Each row was made from one path, in order. Every step used is in the known rows, and no mark comes twice. Write each row's path.
Known rows
vunis/pimu/pami/pivuril: 39.6  -50.3  -13.9  -1.3  3.9  31.2  -29.8  -20.6  31.3  -12.4  -9.6  -14.7  12.2  35.7  18.8  0.7  31.2  -11.8  32.8  14.9  -3.2
dume/vunis/pivuril: 25.5  1.8  -13.6  -18.2  -36.7  11.6  30.7  18.5  -3.6  2.5  25.8  -20.2  -0.1  8.7  7.1  0.7  13.5  -20.2  10.8  49.4  -16.1
pami/pivuril/bukun/vunis: 19.0  -6.8  -81.6  -17.9  4.4  36.7  -14.5  -30.0  12.3  -7.7  19.6  -26.7  19.7  27.9  16.3  4.8  -8.3  -15.9  15.9  -11.4  -19.5
pimu/pami: 24.7  -6.8  11.9  -8.4  2.7  -8.5  -9.3  -2.8  22.6  -5.7  -12.3  -9.2  5.6  20.9  -25.7  1.4  27.7  -15.3  30.2  12.4  -13.9
pimu/pami/pivuril/bukun: 41.5  -5.8  -30.5  -43.7  17.2  0.5  -25.6  -32.1  31.0  -14.1  0.1  -19.9  14.9  28.4  6.2  5.1  25.3  -12.4  34.7  -18.8  0.6
bukun/vunis/pimu/pami/pivuril: 24.1  -50.8  -45.5  24.1  0.4  51.7  -27.1  -22.1  24.3  -4.8  3.8  -25.2  23.6  43.9  -3.8  -1.1  16.9  -14.4  35.9  11.0  -23.1
dume/vunis/pimu/pami/pivuril/bukun: 51.6  -37.8  -29.6  -42.1  -14.1  23.8  9.0  -21.0  33.5  -15.2  25.8  -34.3  13.5  42.9  33.8  13.8  35.9  -18.4  38.4  13.9  1.7
pivuril/pimu/pami: 28.3  -8.1  9.5  6.1  -2.3  -3.4  -1.2  -9.3  13.6  -13.0  -18.8  -32.6  -1.5  24.0  -11.9  -2.3  42.1  -18.8  28.9  31.0  -11.8
dume/vunis/pimu/pami: 36.6  -38.3  12.3  -8.0  -28.2  14.7  25.4  7.7  24.0  -7.3  13.5  -23.3  3.6  34.5  2.8  10.2  38.4  -21.2  32.7  45.0  -13.4
pivuril/pami/dume: 26.8  -6.8  -38.9  -2.6  -60.5  7.2  9.6  2.0  24.3  -0.4  -13.2  -20.7  -5.4  8.1  -36.7  28.0  9.5  -10.3  -12.4  5.9  6.7
pimu/pami/dume: 16.8  8.8  -10.4  -20.8  -23.4  0.3  8.8  -5.8  20.8  4.6  -16.6  -6.9  7.7  1.6  -72.0  15.7  24.1  -13.1  11.8  -6.4  -2.9
dume/vunis/pivuril/bukun: 39.7  22.7  -18.6  -52.0  -43.1  15.9  26.9  14.6  -3.1  -0.9  40.2  -31.1  5.7  21.2  38.5  -5.7  14.4  -20.8  15.3  30.3  -1.1
pami/dume: 8.3  10.6  -31.4  -19.6  -33.2  14.9  15.8  -1.5  8.8  3.7  -10.1  -1.7  1.2  -6.6  -44.8  18.5  5.4  -14.0  -10.2  4.9  -2.3
pivuril/bukun/vunis/pimu: 28.1  -8.7  -30.6  -6.7  -34.2  67.0  -11.2  4.6  4.4  -4.3  26.3  -32.7  18.0  51.2  57.1  -15.4  0.1  -19.4  17.9  13.6  -7.3
pimu/pami/pivuril/dume: 11.6  -44.9  -30.0  0.4  -7.0  3.6  -25.7  -42.3  30.1  -22.1  -17.3  -15.6  15.1  10.0  13.9  6.1  25.8  -13.7  45.9  -8.3  -6.2
vunis/pimu: 29.9  -26.6  3.4  1.3  -26.0  42.1  -9.2  9.6  10.5  -8.8  -1.4  -10.6  1.7  31.0  45.6  -7.4  15.1  -15.8  10.1  37.0  -2.5
vunis/pivuril: 27.3  11.5  -2.4  -11.4  -25.1  23.0  -12.2  16.3  -5.7  2.4  4.6  -11.4  5.0  14.2  19.4  -17.9  10.3  -14.4  9.5  29.9  -5.3
dume/vunis: 15.7  -14.2  -18.1  -15.5  -19.2  -4.6  41.1  3.1  12.0  -6.8  15.6  -13.5  -6.0  6.1  -11.2  21.7  13.0  -22.2  8.4  43.4  -25.1
bukun/vunis: 2.5  -7.1  -37.1  16.8  -9.2  26.9  1.9  -1.5  3.6  0.2  7.8  -15.3  10.5  19.4  -17.4  0.6  -6.6  -18.9  11.4  19.5  -34.5
vunis/pami/dume: 13.4  -1.5  -16.4  11.5  -29.0  -8.9  -0.3  -5.7  20.3  1.1  -32.1  -8.3  -2.1  8.9  -63.0  24.2  13.8  -15.5  -5.8  2.1  -2.3
pivuril/bukun/vunis/pimu/pami/dume: 27.7  5.6  -34.7  -19.9  -50.2  58.9  -2.3  -1.9  14.8  6.9  15.4  -34.1  27.4  42.5  -21.6  -2.3  16.2  -16.1  21.2  -15.8  4.6
pami/pivuril/pimu: 22.1  -26.9  -48.3  6.0  8.3  15.3  -5.9  -30.8  10.4  -18.6  -14.9  -27.6  -3.8  10.6  20.2  8.8  19.7  -16.5  7.1  31.4  -11.1

Write each row's path
19.9  -55.9  9.1  2.4  -57.8  21.9  20.1  -5.9  23.0  -18.7  10.4  -30.0  9.1  28.2  40.7  5.7  39.7  -23.3  47.9  36.9  -5.1 -> pivuril/dume/vunis/pimu/pami
13.8  -30.9  -26.8  25.4  -29.0  62.2  -7.4  8.0  3.9  -1.0  12.4  -20.9  12.8  40.2  24.3  -8.7  -0.1  -18.8  12.6  33.0  -22.5 -> bukun/vunis/pimu
14.0  -76.1  -50.0  3.2  -48.7  40.0  15.8  -27.7  20.2  -23.7  14.6  -24.9  7.4  14.1  71.6  18.1  16.9  -20.9  26.8  37.9  -4.7 -> pami/pivuril/dume/vunis/pimu
30.3  -28.5  -69.4  -8.4  -14.8  70.9  -23.2  -21.7  13.2  -9.4  24.7  -32.4  23.0  47.9  56.7  -5.5  -1.9  -15.9  18.1  2.4  -7.2 -> pami/pivuril/bukun/vunis/pimu
37.2  -25.4  -47.2  -19.4  0.2  -21.0  9.3  -30.8  32.8  -17.3  6.0  -30.9  0.0  28.8  3.8  32.9  19.0  -21.3  17.7  9.5  -10.0 -> dume/vunis/pami/pivuril/bukun
27.3  -37.3  -7.6  -6.6  -37.8  29.3  33.5  11.6  12.4  -8.4  20.1  -19.1  -2.9  26.2  30.7  11.4  18.6  -22.0  10.7  57.0  -13.4 -> dume/vunis/pimu
7.3  -68.9  -48.9  34.7  -28.5  58.4  -31.7  -35.2  23.4  -15.9  0.6  -32.0  29.1  37.7  35.6  -5.6  17.4  -16.7  50.9  2.2  -14.7 -> bukun/vunis/pimu/pami/pivuril/dume
38.0  -58.2  -25.6  -9.5  -7.7  19.4  13.6  -18.1  32.8  -12.1  11.8  -22.6  8.0  30.6  4.3  19.4  35.9  -17.8  33.9  33.3  -12.9 -> dume/vunis/pimu/pami/pivuril
8.2  -39.1  -60.7  47.0  14.6  7.2  -25.5  -31.1  24.0  -6.3  -15.3  -20.9  10.1  32.1  -34.3  16.6  0.7  -17.1  15.9  6.6  -34.4 -> bukun/vunis/pami/pivuril
11.5  18.1  -51.7  3.2  -35.9  15.1  -1.7  -11.2  14.7  5.2  -3.4  -30.4  14.1  30.3  -52.3  16.7  -0.6  -19.0  1.5  -20.7  -7.7 -> pivuril/bukun/vunis/pami/dume
39.6  37.4  -21.3  -65.4  -58.3  9.0  36.2  8.2  7.2  10.5  29.1  -33.3  15.2  10.6  -39.1  7.7  30.9  -17.4  19.1  0.3  10.5 -> pimu/pami/dume/vunis/pivuril/bukun
20.1  -26.6  -4.1  15.1  -14.7  -30.5  26.6  -1.9  23.6  -9.1  -5.7  -18.9  -9.4  22.5  -28.4  28.4  22.4  -23.8  12.2  40.2  -24.8 -> dume/vunis/pami
44.1  -16.6  -19.8  -2.9  -63.1  4.6  24.4  21.8  11.7  -1.7  23.3  -38.8  -6.5  23.6  14.5  9.6  18.0  -16.5  7.8  50.3  -6.7 -> dume/vunis/pivuril/pami
28.3  -0.4  -15.9  -4.2  -41.5  16.2  39.2  12.5  -12.4  -5.2  19.1  -43.1  -6.5  11.5  21.9  -3.2  28.1  -23.9  8.8  69.1  -12.9 -> dume/vunis/pivuril/pimu
8.2  -54.5  -34.6  32.5  -12.2  -6.2  -33.5  -43.1  29.7  -25.2  -32.6  -17.5  5.0  16.6  25.2  15.6  15.9  -16.7  28.0  0.9  -5.2 -> vunis/pami/pivuril/dume
20.7  8.2  -13.8  -4.5  -28.0  4.1  16.0  -10.9  12.1  -2.3  -24.1  -29.5  1.8  4.8  -59.0  11.8  38.2  -16.7  10.5  13.6  -0.1 -> pivuril/pimu/pami/dume
22.9  5.9  -16.4  26.8  -22.6  33.1  -8.5  4.3  -9.4  2.7  5.1  -49.9  15.6  34.4  -15.1  -26.8  28.2  -19.6  34.0  34.5  -24.0 -> bukun/vunis/pivuril/pimu/pami
41.0  32.2  -6.6  -45.6  -30.9  27.5  -16.5  12.2  -4.6  -1.2  19.1  -23.7  10.3  26.8  50.1  -24.4  10.9  -14.8  14.6  9.7  9.7 -> vunis/pivuril/bukun
9.2  -54.7  -40.2  -7.2  -19.5  -9.3  17.7  -40.0  32.0  -21.6  4.5  -24.0  10.3  4.1  0.2  25.2  30.2  -19.8  46.1  12.5  -15.8 -> pimu/pami/pivuril/dume/vunis
25.0  -16.5  -49.7  -10.8  -71.6  -3.5  52.6  4.7  26.5  0.0  9.5  -28.4  -9.3  2.0  -50.7  46.6  13.8  -16.1  -12.5  24.8  -3.6 -> pivuril/pami/dume/vunis
53.6  -28.1  -19.1  -35.3  -0.9  35.1  -34.3  -23.5  31.9  -15.1  3.5  -26.2  17.8  48.1  48.6  -4.6  32.7  -12.3  37.9  -5.6  11.5 -> vunis/pimu/pami/pivuril/bukun
-1.5  -33.0  -21.6  -4.9  -48.2  2.0  37.1  -10.6  11.5  -17.9  12.9  -18.9  0.0  -0.8  28.5  17.8  13.4  -24.4  23.1  35.4  -15.5 -> pivuril/dume/vunis
6.3  0.3  -42.3  -26.3  -44.4  3.6  58.4  0.5  11.0  4.7  11.0  -10.0  -2.9  -13.1  -58.1  37.3  9.2  -20.1  -10.0  25.1  -12.8 -> pami/dume/vunis
7.1  -18.5  -24.2  48.5  -5.9  2.1  -14.3  -5.5  15.1  -1.7  -12.6  -21.9  5.6  36.3  -36.1  7.8  2.0  -20.5  14.9  17.1  -34.5 -> bukun/vunis/pami
-8.6  -57.1  -65.1  58.1  -14.2  14.4  -30.9  -45.0  22.8  -17.5  -18.7  -27.6  15.4  24.8  5.8  13.0  -0.5  -18.9  30.7  -2.3  -25.8 -> bukun/vunis/pami/pivuril/dume
37.2  -40.2  -38.6  -1.9  -90.5  31.3  42.5  13.2  26.7  -1.9  12.7  -34.0  -6.9  22.6  -8.9  36.4  19.8  -16.1  -9.6  39.4  8.8 -> pivuril/pami/dume/vunis/pimu
